What can hang from each mark:
J_524: J_208
J_731: J_365 J_524
J_712: J_208 J_256 J_731
J_40: J_208 J_256
J_365: J_208
J_256: J_40 J_712
J_208: J_365 J_524 J_712

Every row comes from one small tree of marks. The marks that hang from a mark follow it in brackets, in the order of their numbers. Every link used is in the known rows. Which tree was each row made from?
Known rows:
J_256(J_40(J_208(J_365 J_524 J_712))): [ 0.37  2.17 -0.78 -1.01 -0.73  1.31 -0.68 -3.80  1.41  2.16  0.13  0.45
  1.89  0.75  0.77 -0.29  0.72  3.73 -0.72  1.28 -0.68  2.20 -0.78  2.73]
J_208(J_524 J_712(J_731)): [ 0.78  0.81 -1.54  1.63  0.05  0.62  3.35 -2.97 -0.82  1.92  0.48  0.57
  3.38  0.21  0.55 -1.52 -0.65  2.99 -1.58  1.23  2.49 -0.83 -1.28  2.28]
J_365(J_208(J_524 J_712(J_256(J_40)))): [-0.96  1.89 -2.21  1.15 -1.16  1.10  0.81 -2.36  0.33  1.28 -0.50  2.05
  1.62  1.74 -0.52 -0.74  0.20  2.74  2.04 -0.22  0.69  0.45  0.47 -0.39]
J_731(J_365(J_208(J_712))): [-0.64  2.63 -0.37 -1.55  0.60  0.23  0.13  0.56  1.69  1.03 -0.74 -0.94
 -0.30  0.71 -0.12 -0.06 -0.39  2.59  1.30  0.44  0.55  2.13  1.95  0.69]
J_208(J_365 J_524 J_712(J_256(J_40))): [ 0.81  1.73 -0.48 -0.09 -1.95  1.05 -0.23 -5.64  0.77  0.74 -0.32  1.06
  4.14  0.81 -0.09 -1.82 -0.55  3.83 -0.42  1.33  1.37 -1.64 -3.25  2.13]
J_731(J_365): [ 0.78  2.42  1.26 -1.54  0.62 -0.82 -1.47  0.18  2.11 -0.49 -0.82 -2.17
 -0.52 -0.92 -0.79 -0.28 -0.61  1.71 -0.66  0.84  0.75  1.53  0.87  1.63]
J_712(J_731(J_524)): [ 0.98  1.47  0.58  0.95  0.87 -3.06  1.37 -0.84 -0.44  2.80 -1.12 -2.29
  1.45 -0.61 -0.58  0.57 -0.39  2.47 -2.61  2.32  1.64  0.29 -0.36  2.38]
J_256(J_40(J_208(J_524)) J_712(J_731)): [ 0.69  1.12 -0.73  1.28 -0.12 -1.53 -0.99 -3.96  3.04  2.19 -0.64  0.10
  1.40 -0.58 -1.70  0.08  0.56  3.70 -1.21  0.38 -1.47  3.37  0.21  2.89]
J_40(J_208(J_365 J_524 J_712)): [ 0.04  2.14 -1.47  0.09 -0.09  1.89  1.69 -3.47  1.61  2.62  0.41 -0.09
  2.78  0.97  1.35 -1.88  0.54  3.06 -0.21  1.31  0.30  1.77 -0.82  1.97]
J_256(J_40): [ 0.36  1.63  0.55 -0.92 -0.75 -0.17 -2.55 -1.24  0.60  0.31 -0.31  0.40
  0.40 -0.93 -0.71  1.03  0.27  2.28 -0.41  1.09 -0.20  0.88  0.38  2.11]
J_40(J_208): [-0.67  1.16 -0.82  0.69  0.79  0.61 -0.76 -0.82  2.46  1.62 -0.33 -0.57
  0.30 -0.15  0.14 -0.58  0.53  1.74  0.71  1.14 -0.92  2.96  1.38  0.88]
J_256(J_40 J_712(J_208 J_731)): [-0.30  1.63 -0.21  0.97 -0.87 -1.49 -1.18 -3.56  1.79  1.12 -0.63  0.09
  2.38 -2.10 -2.51  1.52 -0.82  4.07 -0.18  0.24 -1.99  2.97 -0.10  2.03]
J_256(J_712(J_208)): [-0.85  2.01 -0.20  1.61 -0.74  0.32  0.25 -1.42  1.64 -0.05 -0.43  0.76
  1.85 -2.32 -2.71 -0.35 -0.19  2.72  1.61 -0.73 -0.86  2.74  0.85  0.30]
J_365(J_208): [-1.37  2.49 -1.12  0.20 -0.22  0.21  0.20  0.56  0.50  1.20 -0.45  0.02
  0.05  0.34 -0.31  0.41  0.49  0.45  1.63 -0.02 -0.21  2.32  2.12  0.05]
J_208(J_365 J_524 J_712): [ 0.92  2.44 -0.41 -0.45 -1.07  1.70  2.73 -3.67 -0.71  1.51  0.54  0.45
  3.82  0.25  0.90 -1.99  0.02  2.48 -1.36  1.20  2.20 -0.79 -2.36  2.67]
J_208(J_712(J_731)): [-0.27 -0.33 -0.79  0.71  0.71  0.14  1.22 -1.62 -0.04  2.64 -0.08  0.42
  2.87 -0.25  0.66 -0.42 -1.33  3.15  0.14  2.19  1.52 -0.50 -0.11  1.89]
J_256(J_712(J_731)): [ 0.29  0.22  0.27  1.60  0.37 -2.00 -0.39 -1.67  2.16  1.42 -1.02 -0.30
  1.91 -1.83 -1.71 -0.39 -0.61  2.23 -0.37  0.98  0.23  1.36  0.39  2.08]
J_208(J_365 J_524 J_712(J_256 J_731)): [ 0.72  0.97 -0.94  0.81 -1.01 -0.34  1.57 -5.90  0.63  2.11 -0.24 -0.36
  5.24  0.67  0.44 -2.04 -1.84  3.07 -1.03  2.21  1.96 -2.03 -4.05  2.29]
J_731(J_524(J_208(J_712(J_256(J_40))))): [-0.87  0.98  0.93 -0.33  0.29 -1.59  1.13  0.01 -0.48  2.21 -2.07  0.55
  0.74  0.85 -1.06 -0.81  0.26  6.12 -0.41  1.63  0.81 -0.48 -0.18  1.14]
J_40(J_208(J_365 J_524 J_712) J_256): [ 0.48  1.66 -1.09  0.72  0.44  1.90  0.54 -4.43  0.66  3.17  0.62  0.64
  1.68  0.50  1.15 -0.44  1.07  1.97  1.21  0.14 -0.01 -0.89  0.18  1.89]
J_365(J_208(J_524 J_712)): [-1.02  2.42 -2.33  0.85 -0.58  1.72  2.85 -0.98 -0.78  1.79  0.18  1.63
  1.41  1.32  0.35 -0.93  0.70  1.73  1.18 -0.38  1.25  1.25  1.29  0.17]

Write each row's tree:
[-0.24  0.57 -0.05  2.14  1.29  0.11 -2.01 -2.15  2.61  2.24 -0.65  0.99
 -0.64 -1.10 -1.26  0.28  1.46  1.63  2.85 -0.68 -1.68  0.90  3.05  0.70]  J_40(J_208 J_256(J_712))
[-2.10 -1.22 -0.31 -0.41  0.42 -1.33  0.07 -1.53  1.47  2.19 -1.31  0.92
  2.21  0.52 -0.10 -1.05 -2.17  5.25  0.74  1.92 -0.61 -0.46 -1.59  1.70]  J_524(J_208(J_712(J_256(J_40) J_731)))
[-1.28  1.79 -2.33  1.73 -0.81  1.30  1.62 -1.86  0.11  1.22 -0.49  1.67
  1.89  1.70 -0.42 -1.44  0.01  2.28  2.17 -0.35  1.15  0.27  0.76 -0.82]  J_365(J_208(J_524 J_712(J_256)))
[ 0.18  1.40 -0.34  0.42 -1.19 -0.43 -3.22 -4.48  2.99  0.21 -1.05 -0.16
  1.82  0.41 -0.86 -0.86 -0.30  2.67  0.51  1.05 -0.97  0.84 -1.51  0.91]  J_712(J_256(J_40(J_208(J_365 J_524))))
[-1.83  0.67  0.36 -2.43  0.02  0.14  1.77 -0.52  0.69  2.16 -0.51  0.45
  2.35  0.18  1.01 -1.48 -0.87  4.41  0.29  1.92 -0.19  0.00 -1.54  2.54]  J_524(J_208(J_365 J_712))
[-0.26  2.90 -1.00 -0.33 -0.01  0.02  0.36 -1.01  1.84  0.31 -0.92 -0.74
  0.37  1.21 -0.70 -1.15 -0.60  2.73  0.93 -0.18  0.97  1.33  0.69 -0.01]  J_731(J_365(J_208(J_524 J_712(J_256))))
[-1.27 -0.32 -1.54  1.59  0.69  1.51 -0.93 -2.16  2.82  1.86 -0.75  1.07
  1.66  0.84  0.29 -1.80 -0.50  3.59  2.68  1.57 -0.47  1.25  1.04 -0.30]  J_40(J_208(J_712(J_256)))
[ 0.36  0.42  0.01  0.05  0.70 -3.09 -4.13 -3.83  4.73  1.16 -1.83 -2.78
  0.81  0.23 -1.05  0.52 -2.34  3.74 -0.26  2.11 -1.45  1.62 -1.16  1.66]  J_712(J_256(J_40(J_208)) J_731(J_365))
[-0.96  1.39  0.96 -0.43  0.80 -1.04  3.19  1.38 -1.25  2.62 -1.56  0.17
  0.66  0.58 -0.37 -1.07  0.58  5.28 -0.96  1.48  1.49  0.08  0.44  1.37]  J_731(J_524(J_208(J_712)))
[ 0.04  3.22  2.41 -2.27  1.24 -3.08  1.46  1.99  0.95  0.96 -2.11 -2.97
 -1.39  0.08 -1.28 -0.54  0.32  4.89 -2.48  1.08  0.80  1.62  0.46  2.06]  J_731(J_365 J_524(J_208))
[-0.60  1.39 -0.48  2.02 -0.32 -1.37  0.68 -2.45  1.67  1.21 -0.45 -0.50
  2.60 -2.27 -2.31  0.22 -1.14  2.86  0.34  0.16 -0.89  2.56 -0.09  1.11]  J_256(J_712(J_208 J_731))
[ 0.79  0.66 -1.09  1.62  0.20 -0.60  1.07 -3.80  1.41  0.98 -0.67 -0.52
  3.04  0.59 -0.49 -1.97 -1.99  3.54 -0.83  1.28  2.33 -1.30 -2.04  1.32]  J_208(J_524 J_712(J_256 J_731(J_365)))
[-0.74  1.09 -0.98 -0.53  0.42  1.60  0.51 -2.52  2.08  2.95 -0.05 -0.18
  2.22  0.49  1.56 -1.04 -0.04  3.32  1.06  2.05 -0.52  1.96 -0.01  1.49]  J_40(J_208(J_365 J_712))
[ 0.09  4.48 -0.73  0.15 -1.99  0.95  2.20 -3.42 -0.20  0.13  0.92 -1.12
  3.30 -1.08 -0.64  0.00 -0.35  1.56 -1.09 -0.04 -0.13  1.93 -2.42  1.32]  J_712(J_208(J_365 J_524))
[-0.46  3.48 -0.98  1.47 -2.48  0.35  0.03 -5.04  1.17 -0.69 -0.15 -0.86
  4.04 -0.66 -1.73 -0.88 -1.56  2.01  0.44  0.00 -0.35  0.49 -3.27 -0.26]  J_712(J_208(J_365 J_524) J_256)
[-0.50 -0.43 -0.31  0.65 -0.59  0.96 -2.07 -2.80  1.07  0.71 -0.99  2.21
  2.20  0.21 -0.72 -0.98 -1.08  4.05  2.14  1.62  0.82 -1.21 -0.02  0.39]  J_208(J_712(J_256(J_40)))
[-0.38  2.67  1.78 -1.59  0.17 -2.43  2.30  0.57 -0.35  2.27 -1.63 -1.73
  0.74  0.01 -0.45 -0.41  0.68  3.97 -2.04  1.71  0.73  0.58 -0.83  2.33]  J_731(J_524(J_208(J_365)))
[-1.71  0.15  0.23 -2.08  0.47 -0.86  2.26 -1.40  0.72  3.21 -0.57 -0.48
  3.16  0.21  1.30 -0.95 -1.69  4.30 -0.55  2.45 -0.31 -0.04 -2.32  3.13]  J_524(J_208(J_365 J_712(J_731)))
[ 0.46  0.35  0.54  0.57  0.69 -3.25 -2.65 -2.66  3.51  0.23 -1.77 -2.95
  1.59 -0.55 -1.27 -0.38 -2.90  2.38 -0.36  1.99  0.47 -0.05 -1.47  1.06]  J_712(J_256 J_731(J_365))
[ 0.23  1.39  1.65 -0.02  1.28 -4.03  0.90 -0.12  2.08  1.81 -2.20 -2.09
  0.44 -1.08 -2.27 -0.58 -0.30  4.82 -1.79  0.96  0.34  2.04  0.19  2.62]  J_256(J_712(J_731(J_365 J_524(J_208))))
[-1.61  0.05  0.19 -1.62  1.32 -1.19  1.89  0.19  1.27  2.29 -0.85 -0.57
  1.42  0.20  0.65 -1.19 -1.86  4.88 -0.35  1.69  0.08  0.55 -0.78  2.35]  J_524(J_208(J_712(J_731(J_365))))
[ 0.00  0.97 -0.63 -1.13  0.02  0.10 -1.34 -3.64  2.10  3.22 -0.24 -0.37
  2.06  0.47  0.96  0.83 -0.42  4.00 -0.23  2.48 -1.21  2.14 -0.58  3.00]  J_256(J_40(J_208(J_365 J_712(J_731))))
[ 1.28  1.62  1.48  0.70  1.00 -3.65  0.28 -1.02  1.94  1.38 -2.02 -2.25
  0.73 -1.38 -2.34 -0.17 -0.11  3.66 -1.78  1.02  1.02  1.87  0.66  2.34]  J_256(J_712(J_731(J_365 J_524)))
[ 0.27  0.72  0.09  1.04  1.13 -1.32 -1.79 -4.19  2.99  3.69 -0.69 -1.02
  1.20 -1.14 -0.40  0.82  0.37  1.55  1.45  0.61 -1.94  0.69  0.89  2.40]  J_40(J_208(J_365) J_256(J_712(J_731)))
[ 0.60  0.47  0.57  0.54 -0.28 -2.14 -2.29 -2.71  2.03  1.39 -1.14  0.22
  1.51 -1.66 -2.10  0.89 -0.10  3.26 -0.69  0.96 -0.82  1.71  0.43  2.96]  J_256(J_40 J_712(J_731))
[-2.37 -1.21 -0.30  0.09  0.72 -1.11  1.16 -0.99  1.27  2.04 -1.25  0.67
  2.34  0.31  0.08 -1.70 -2.19  4.81  1.01  1.81 -0.04 -0.97 -1.58  1.08]  J_524(J_208(J_712(J_256 J_731)))
[ 0.02  1.69 -0.79  1.03  0.16 -3.00 -1.05 -2.75  2.99  0.59 -1.44 -2.69
  1.32  0.57 -1.10 -0.33 -2.30  1.94 -0.10  0.81  0.30  0.67 -1.20  0.53]  J_712(J_256 J_731(J_365(J_208(J_524))))
[-0.10  3.27  0.43 -0.49  0.70 -1.71  0.89  0.52  0.75  1.66 -2.35 -1.72
 -0.63  1.61 -1.21 -0.21  0.14  4.55  0.47  0.89  1.60  1.24  1.89 -0.12]  J_731(J_365(J_208(J_712(J_256))) J_524)
[ 0.10  2.23  0.15 -0.13 -1.33 -1.67 -1.16 -4.66  2.02  1.55 -0.59 -0.63
  3.18 -2.05 -2.15  1.65 -1.01  4.04 -0.49  0.71 -2.30  3.06 -1.39  2.92]  J_256(J_40 J_712(J_208(J_365) J_731))
[ 0.37  2.04  1.46 -1.18  1.65 -4.34  1.68  0.48  1.09  2.45 -1.85 -3.89
  0.17 -0.14 -0.66  0.32 -1.11  4.47 -3.16  2.14  0.80  1.23 -0.64  2.99]  J_712(J_731(J_365 J_524(J_208)))
[ 0.45  2.68 -0.68 -0.32  0.58 -2.46  0.94 -1.12  1.68  1.44 -0.49 -2.99
  0.79  0.14 -0.22  0.55 -1.14  1.45 -1.74  0.74  0.59  2.15 -0.22  2.18]  J_712(J_731(J_365(J_208(J_524))))
[ 0.46  1.40 -0.62  2.67  0.66  0.41 -0.58 -3.20  1.94  1.80 -0.09  0.98
 -0.17 -0.82 -1.31 -0.40  1.87  1.33  1.59 -1.50 -0.87  0.65  2.21  1.07]  J_40(J_208(J_524) J_256(J_712))
[ 0.23 -0.36 -0.14  0.05  0.43 -1.27 -2.16 -3.26  2.13  1.29 -1.38 -0.27
  2.26  0.31 -0.40 -0.28 -2.46  4.85  0.79  2.28  0.74 -0.74 -0.86  1.55]  J_208(J_712(J_256(J_40) J_731(J_365)))
[ 0.79  2.79 -0.38 -1.24 -0.95  0.34 -1.59 -3.60  1.89  1.30  0.03 -0.74
  1.26  0.19  0.17  0.21  1.03  2.42 -1.41  0.95 -1.21  2.78 -0.89  2.82]  J_256(J_40(J_208(J_365 J_524)))
[ 0.32  0.49  0.09  2.66  1.79 -1.79 -0.88 -2.60  1.86  3.76 -1.22 -0.37
 -0.24 -0.85 -1.37  0.85  1.23  2.57  1.22  0.15 -1.12  0.74  2.57  1.43]  J_40(J_208 J_256(J_712(J_731(J_524))))
